Each row comes from the steps of one walk. Every step used is in the known rows, and no mark comes twice. Write the walk behind each row, first mark first.
In the rows, zero is written as 128.
Known rows:
koze, lidoze: [127 116 110 121 127  85 122 124 150 165 150 102 142 112 145 125 123 130
 150 108 136 145 153 123 114 112 143 151 129 132 115 132 149 155 128 142
 112 126 124 133 144 127 138 133 158 133 115 128 112 159]
fimek, rudad: [139 127 134 130 126 107 121 121 150  86 145  93 134  98 144 171 172 130
 105 134 150 123 138 135 140 119 142 152 128 110 136 126 153 171 129 150
 123 117 134 132 136 127 161 127 137 113 122 143 138 156]
dofo, sasa, bugab, fepa, pifosud: [163 109  85 103 121  98 136 145 147 155 141  87 133  94 138 156 161 127
 114 129 153 136 143 104 109 116 142 133 128 138 189 141 153 203 116 129
 133 123 131 132 146 130 106 128 188 204  91 133 146 162]
vezaf, pifosud, sasa: [137 128  90 123 121  60 113 118 152 103 118 115 115  87 138 108 137 138
 133 141 131 135 141  95 122 108 138 109 139 138 145 148 148 124 112 126
 137 105 126 126 143 130 137 117 175 130 102 140 123 168]
dofo, sasa, koze, nitez: [162 104  98 147 117  91 130 143 154 162 139  94 131 170 130 146 126 119
 143 121 143 150 141 136 120 106 137 125 116 143 142 140 153 182 120 114
 130 120 131 142 147 121 126 135 146 151  96 142 152 162]
kupar, pifosud, sasa, bugab: [154 109  98 131 116  91 127 145 125 112 160  80 122  90 136 132 128 139
  96 126 127 151 127  84 109 114 132 100 133 147 189 143 146 158 116 132
 133 117 128 114 144 131 125 123 155 132 109 144 106 171]
vezaf, fimek, rine: [134 124 127 108 133 107 125 130 141  98 103 100 139 110 126 117 186 135
 146 144 151 134 147 144 136  80 136 173 136 146  93 142 139 155 123 134
 115 111 141 131 132 134 160 125 169 118 154 134 159 160]
fepa, pifosud, sasa, koze, lidoze: [149 113  83 143 121 104 115 125 170 124 183 101 132  72 136  95 120 128
 154 110 148 136 142  96 114 104 139  97 131 142 135 142 151 156 113 116
 140 115 126 144 149 132 120 117 158 122  94 138 129 171]
kolis, dofo, sasa: [127 117 120 121 108  92 129 126 138 168 134 109 157 136 146 134 113 129
 117 147 153 151 139 133 127 122 141 122 138 148 187 139 153 155 120 137
 104 121 130 127 138 128 144 132 149 122  89 144 135 160]
rine, fimek: [127 133 128 144 130  96 118 131 147  84 165  91 135 186 140 123 136 135
  96 140 120 153 125 156 130  98 145 143 135 119 151 141 150 153 125 145
 111 134 126 130 140 128 156 125 161 125 130 138 151 163]
lidoze, koze, sasa, bugab, fepa, pifosud, vezaf: [168 112  89 145 127 111 123 140 171 151 171  67 117  92 133 159 101 123
 120 106 132 128 131 143 109 120 133 121 123 127 144 143 150 199 120  95
 140 139 138 140 165 127 116 127 176 151  81 131 132 169]
kolis, dofo: [114 120 129 143 112 113 120 126 139 158 143 110 164 128 149 138 129 132
 119 138 156 146 133 140 131 131 140 131 136 132 160 134 149 161 123 147
  97 119 136 125 136 128 155 131 138  96 110 143 128 160]
rudad, fimek, kupar, pifosud: [137  99 122 115 128 108 130 146 131  93 115 111 139 177 162 109 147 133
 103 159 129 152 140 159 135  98 143 125 142 123 161 139 143 146 127 147
 118 101 139 113 132 119 147 113 156  95 139 139 139 160]
kupar, pifosud, sasa, koze, kolis, dofo: [147  92 102 153 109  99 124 141 143 123 160  86 127 129 139 127  87 133
 126 124 138 154 121  96 110 114 134  82 143 145 158 148 147 152 118 117
 120 125 138 120 144 121 133 122 139 117  96 137 120 168]
kolis, koze: [125 119 118 143 116 113 126 131 165 144 151 105 133 173 154 167 109 132
 136 124 159 144 130 154 122 105 140 149 126 137 131 132 149 172 120 142
 122 122 140 130 144 124 147 129 150 111 142 144 141 171]
lidoze, koze, sasa, bugab, fepa, pifosud, kupar, fimek: [161 100  91 128 129 119 131 131 165 168 189  75 125 131 131 141 110 120
 131 107 133 140 124 139 121 117 137 127 139 129 155 134 146 181 123 102
 138 129 141 143 162 124 119 125 182 173  86 128 138 160]
bugab, sasa, pifosud, kupar, fimek, rine: [133 118  88  92 129  82 121 115 139 128 161 103 147  90 139 128 226 138
 123 129 123 132 134 111 135  78 152 124 150 125 114 134 141 154 120 130
 133 117 136 130 138 136 149 117 173 135 133 135 151 159]
koze, sasa, bugab, fepa, pifosud: [155 113  90  99 126  93 131 136 155 177 148  76 121  67 139 144 161 128
 126 117 123 123 127 126 111 122 139 126 125 141 166 136 150 216 124 117
 135 125 133 138 147 129 107 121 175 199 121 124 110 159]
lidoze, koze, nitez: [133 118 113 180 125 114 121 141 167 128 150  95 136 164 123 154 105 121
 145 108 162 154 141 151 126 119 134 144 118 128 103 133 149 186 123 120
 122 114 135 140 160 120 145 136 146 112  88 138 149 158]
vezaf, fimek, kupar, pifosud, sasa, koze: [157  98 120 124 124 107 118 137 137 100 108 103 128 136 151 115 120 133
 158 152 133 146 137 122 132 100 138 120 148 138 120 142 138 135 117 112
 120 117 144 119 131 124 143 114 147 128 149 138 139 166]
rudad, fimek: [132 116 125 121 134  89 123 141 138  95 119 102 134 160 145 122 152 136
  97 134 132 143 147 164 134  99 139 135 126 126 158 141 150 159 127 145
 118 111 130 128 136 121 149 127 176 104 137 140 153 160]
lidoze, koze, sasa, bugab, fepa, pifosud: [159 110  91 137 126 115 128 141 177 155 168  72 116 105 128 162 115 123
 130 108 142 127 131 133 112 118 136 135 126 133 149 136 151 199 118  99
 137 129 135 141 165 127 117 129 172 175  84 128 127 162]
kolis, dofo, sasa, koze: [145 105 114 145 106 108 127 131 147 181 147 103 151 158 143 147 111 125
 125 137 152 146 137 134 124 120 140 122 133 141 179 139 153 156 117 123
 108 127 137 130 142 126 142 137 136 120  88 146 140 163]
fepa, pifosud, kupar, fimek, rine: [126 113 101 117 128 135 132 114 147 121 192 112 169 115 139  69 173 125
 135 135 155 150 130 134 139  93 139 126 152 124 131 138 141 147 125 157
 131  95 142 140 137 137 144 101 166 102 112 141 159 162]
kolis, dofo, sasa, bugab, fepa, pifosud, kupar, fimek, rine: [148 100  98 106 110 128 140 122 131 203 174 107 163 119 140 116 162 123
 122 142 160 150 131 121 125 117 146 130 150 149 192 136 145 173 122 137
 116 120 148 131 140 133 130 129 173 145  85 135 156 158]
kolis, koze, lidoze: [126 114 111 134 117  99 126 123 167 181 163 111 129 164 154 151  85 128
 164 105 154 148 142 139 111 105 145 158 126 146 112 128 149 161 125 137
 119 130 137 131 149 123 139 136 154 122 135 132 122 167]
sasa, pifosud: [120 124 100 135 123  92 121 137 148 103 150 104 154  89 143 132 231 133
 119 121 146 139 136  97 125 110 136 133 134 114 140 130 147 159 119 144
 121 113 138 119 138 137 145 107 156 110 110 142 128 162]
dofo, sasa, pifosud, kupar: [139 121  94 101 122  79 126 134 147 151 159 106 155 134 149 118 186 126
 124 137 135 148 140 112 130 107 139 116 146 126 170 134 148 137 118 134
 129 120 129 128 139 135 136 109 162 133  84 145 151 162]
bugab, sasa, pifosud, kupar: [129 127  91 103 129  77 107 125 148 139 152 104 146  94 150 145 193 137
 128 123 124 127 140 107 133 101 152 111 144 113 118 133 145 159 117 129
 132 123 128 128 139 133 144 117 158 141 129 137 142 160]
bugab, fepa: [133 116 115 119 126  99 127 140 166 152 122  95 150 101 146 176 156 134
 114 132 149 128 142 149 125 122 146 140 136 110 128 140 149 207 127 143
 111 129 135 134 144 123 134 129 182 198 116 128 138 160]
lidoze, koze, sasa: [142 118 111 138 126  95 126 134 176 137 154  76 119 145 131 154  90 126
 127 119 130 135 133 162 125 107 132 134 128 134 138 136 151 165 120 102
 128 125 126 142 160 124 139 129 155 136  90 136 125 163]
koze, sasa: [135 123 113  99 125  69 129 127 154 152 133  83 127 109 141 128 130 132
 124 131 110 132 128 158 126 107 135 124 129 144 151 138 151 173 126 122
 125 119 121 140 141 127 134 118 154 149 126 134 107 160]
koze, sasa, pifosud, fepa: [128 123  94  98 123  65 129 122 170 167 132  94 137  60 141 110 194 133
 122 129 114 121 126 123 123 113 129 108 132 140 139 136 149 164 127 118
 130 128 132 134 143 134 118 105 166 152 110 133 103 165]

Write each row's walk:
[155 120  78 121 121  73 114 128 149 133 121 104 109  75 138 138 162 137
 128 131 131 127 139  83 112 124 140 119 134 135 157 144 146 155 111 119
 140 117 133 124 146 129 122 125 187 170 102 132 126 167] | vezaf, pifosud, sasa, bugab, fepa
[132 117 121 111 133 107 132 139 142  97 123 100 139 153 135 115 199 136
  98 144 137 134 148 177 138  76 139 158 129 138 136 141 144 160 127 144
 121 105 133 132 136 128 160 131 171  80 138 139 166 161] | rudad, fimek, rine
[141  90 109 172 116 132 121 140 158 153 147  82 141 180 146 163 123 125
 154 113 153 141 122 141 114 126 134 131 127 120 113 137 146 180 121 119
 107 134 147 138 140 116 147 130 122 105 114 132 160 161] | sasa, koze, kolis, dofo
[131 108 120 115 130 111 127 117 130 150 173 101 163 174 152 107 143 131
 120 133 124 159 125 157 144 113 138 124 149 111 146 133 141 137 131 154
 116 116 136 137 134 127 153 117 164 114 125 143 157 160] | pifosud, kupar, fimek
[152 118 101 106 126  87 129 135 137 169 143  69 116 106 140 145 158 132
 118 119 105 130 122 138 116 120 131 138 117 147 173 132 148 188 123 118
 131 125 125 136 142 130 124 127 153 151 133 134 109 161] | koze, sasa, bugab
[147 100 120 123 129 105 125 145 125  90 114 107 141 163 167 105 133 133
  93 158 118 151 140 167 132 102 141 110 139 117 156 147 141 145 129 143
 120 112 143 113 133 121 146 111 159  67 136 141 146 166] | rudad, fimek, kupar, pifosud, vezaf
[140 111 129 114 130 115 125 109 131 129 181 101 154 159 152 124 155 127
 111 134 129 149 126 152 152 117 141 132 149 104 145 126 144 136 135 156
 121 118 140 137 132 125 161 119 156 110 125 143 159 156] | pifosud, kupar, fimek, rudad
[133 116 127 140 125 113 125 136 141  84 161 100 140 199 156 111 131 132
 102 165 114 162 118 152 131  98 150 135 152 116 152 139 143 140 124 147
 111 123 136 116 136 127 154 111 142 115 132 136 138 163] | rine, fimek, kupar, pifosud
[130 124 129 138 128 115 120 129 147  92 152 100 142 208 160 119 149 133
 111 166 113 153 121 175 138 102 149 148 144 113 143 134 144 147 122 143
 109 127 130 130 134 126 161 117 141 106 138 137 157 161] | rine, fimek, kupar
[122 126 101 128 126 106 114 134 148 143 178 110 169 128 155 118 220 129
 129 123 136 142 132 114 137 120 137 124 146 102 135 126 142 139 121 147
 123 117 139 125 136 137 152 103 146  94 108 144 144 161] | sasa, pifosud, kupar
[136 126  99 147 126 112 116 128 149  89 159 102 156  58 147  98 128 129
 116 127 150 142 139 129 119 112 134  99 128 114 131 153 149 172 122 147
 132 114 137 133 142 137 132 102 166  82 104 145 141 174] | fepa, pifosud, vezaf
[156  91 115 121 126 106 120 138 138  93 101  97 122 151 153 116 116 131
 173 147 134 149 131 122 124 104 137 118 150 139 105 144 136 144 119 109
 117 120 146 122 130 118 140 110 148 128 148 129 153 162] | vezaf, fimek, kupar, pifosud, sasa, koze, kolis
[131 128  94 125 122  96 118 124 160  86 163 104 140  56 138  89 136 134
 129 132 152 139 138 106 124 105 137  92 137 142 155 144 152 161 114 133
 137 103 121 140 142 134 128 108 167 117  99 143 134 169] | fepa, pifosud, sasa
[157 105 117 110 126 106 119 137 119 101 105 100 126 118 152 116 143 136
 147 153 131 149 135 109 127 110 137 129 145 146 142 138 137 144 117 122
 120 114 142 114 129 128 138 115 156 129 152 136 135 163] | vezaf, fimek, kupar, pifosud, sasa, bugab
[146 101 109 139 106  99 126 126 148 204 158 106 149 152 144 138  95 122
 143 125 150 148 144 124 117 119 143 128 134 147 168 136 153 150 120 120
 106 134 135 131 145 125 136 142 140 126  83 138 130 162] | kolis, dofo, sasa, koze, lidoze
[133 104 108 158 130 118 125 142 171  98 141  73 126 178 135 169  99 126
 145 113 159 147 132 151 115 116 131 145 132 118 100 138 147 174 120 116
 116 128 134 141 155 117 149 127 151 119  88 128 167 159] | lidoze, koze, kolis
[126 114  98 116 126 112 129 122 136 131 185 109 169 122 142  97 252 130
 121 128 134 149 126 117 139  95 138 136 153 114 133 127 137 133 125 149
 124 110 147 126 135 139 155 103 165  89 111 141 154 160] | sasa, pifosud, kupar, fimek, rine
[118 100  97 116 115  88 131 126 154 156 117 100 151 125 150 125 153 128
 144 135 159 146 126 114 112 130 133 111 143 142 136 141 147 168 126 127
 104 133 142 131 137 121 130 113 156 129  84 125 158 157] | koze, kolis, dofo, sasa, pifosud, fepa
[157  92 113 129 125 107 125 147 138 100 128 103 128 178 159 112 134 134
 107 153 118 146 137 153 133  95 141 105 140 130 165 141 143 140 121 123
 126 110 137 120 136 117 142 119 151  90 133 142 145 166] | rudad, fimek, kupar, pifosud, sasa, koze
[153 119 124 127 132 102 110 128 127 100  99 101 148 110 165 117 126 134
 132 152 119 143 140 168 132 115 134 121 133 114 105 150 138 151 126 129
 115 133 145 127 129 129 152 112 159  72 147 141 159 172] | pifosud, vezaf, fimek, kupar
[136  95  92 115 116 110 132 136 146 156 131  91 141 122 147 144 131 123
 150 126 170 149 128 111 103 135 142 121 142 142 154 142 148 206 123 128
 110 129 143 133 140 119 120 121 167 164  88 117 162 152] | koze, kolis, dofo, sasa, bugab, fepa, pifosud
[160  94  95 130 121  94 134 143 158 136 130  77 125 179 140 157 123 124
 142 125 141 144 134 135 111 103 135 127 127 134 141 145 151 173 118 112
 125 131 131 143 143 118 128 127 149 155  95 135 167 163] | dofo, sasa, koze, kolis
[130 102  99 153 117 108 127 138 166 121 150  89 135 165 137 155 115 121
 147 117 168 154 132 120 112 119 135 129 142 130 135 136 149 159 117 107
 111 130 142 131 155 120 144 123 152 111  58 129 164 156] | lidoze, koze, kolis, dofo, sasa, pifosud
[133 112  99 120 127  89 121 111 137 135 145 124 140 150 144  92 142 128
 139 137 132 152 133 114 135 111 141 127 153 111 133 141 141 109 123 150
 128 102 143 123 137 129 146 108 178 128 113 139 139 161] | vezaf, pifosud, kupar, fimek
[126 124  87 106 126  67 115 121 164 133 118 103 141  47 142 150 200 143
 115 130 134 113 142  97 122 101 145 109 133 125 108 139 149 173 119 124
 131 128 130 128 143 134 126 119 174 166 126 135 130 167] | bugab, sasa, pifosud, fepa
[132 115 107 121 127 104 122 117 134 112 188 110 159 113 149 115 234 127
 116 123 135 146 126 104 143 113 140 126 153 100 147 122 143 133 129 151
 126 116 148 122 133 134 155 103 159 100 110 142 147 156] | sasa, pifosud, kupar, fimek, rudad
[142 106 130 119 127  97 137 108 128  68 151  95 132 107 136 140 169 132
  96 131 140 147 128 127 138 104 141 146 138 119 156 131 150 159 134 153
 118 113 141 129 135 124 154 123 172 128 127 139 139 156] | kupar, fimek, rudad
[154 101  90 122 128 135 129 136 137 166 176  89 148 100 144 143 184 128
 117 115 149 139 129 110 118 131 142 136 135 114 162 133 143 203 124 144
 129 123 147 132 142 130 117 122 187 181 118 130 150 160] | sasa, bugab, fepa, pifosud, kupar, fimek
[123 125 105 129 128 130 117 127 157 135 184 112 168 116 150  90 140 124
 141 130 159 143 136 131 137 117 139 112 144 112 132 136 146 155 121 154
 131 102 133 139 138 136 140 102 148 107 107 144 150 163] | fepa, pifosud, kupar
[154 123  98 126 123  92 116 135 132 127 153  75 123  96 142 144 161 143
 106 126 118 135 129 114 117 122 131 116 120 147 181 135 148 170 112 121
 133 125 117 136 141 131 131 135 158 118 116 145 137 170] | pifosud, sasa, bugab
[130 125  97 102 123  64 127 129 154 140 145  91 132  80 140 118 194 130
 127 122 113 132 126 120 123 106 135 119 135 138 154 133 149 166 124 119
 129 119 130 129 142 134 130 105 160 140 115 134 101 159] | koze, sasa, pifosud
[155  91 101 131 116 111 126 134 147 147 150 100 136 138 163 119 115 131
 145 145 121 148 133 122 120 109 143 111 146 133 136 134 140 138 118 121
 123 118 135 123 140 124 135 117 127 111 113 136 113 168] | fimek, kupar, pifosud, sasa, koze, lidoze
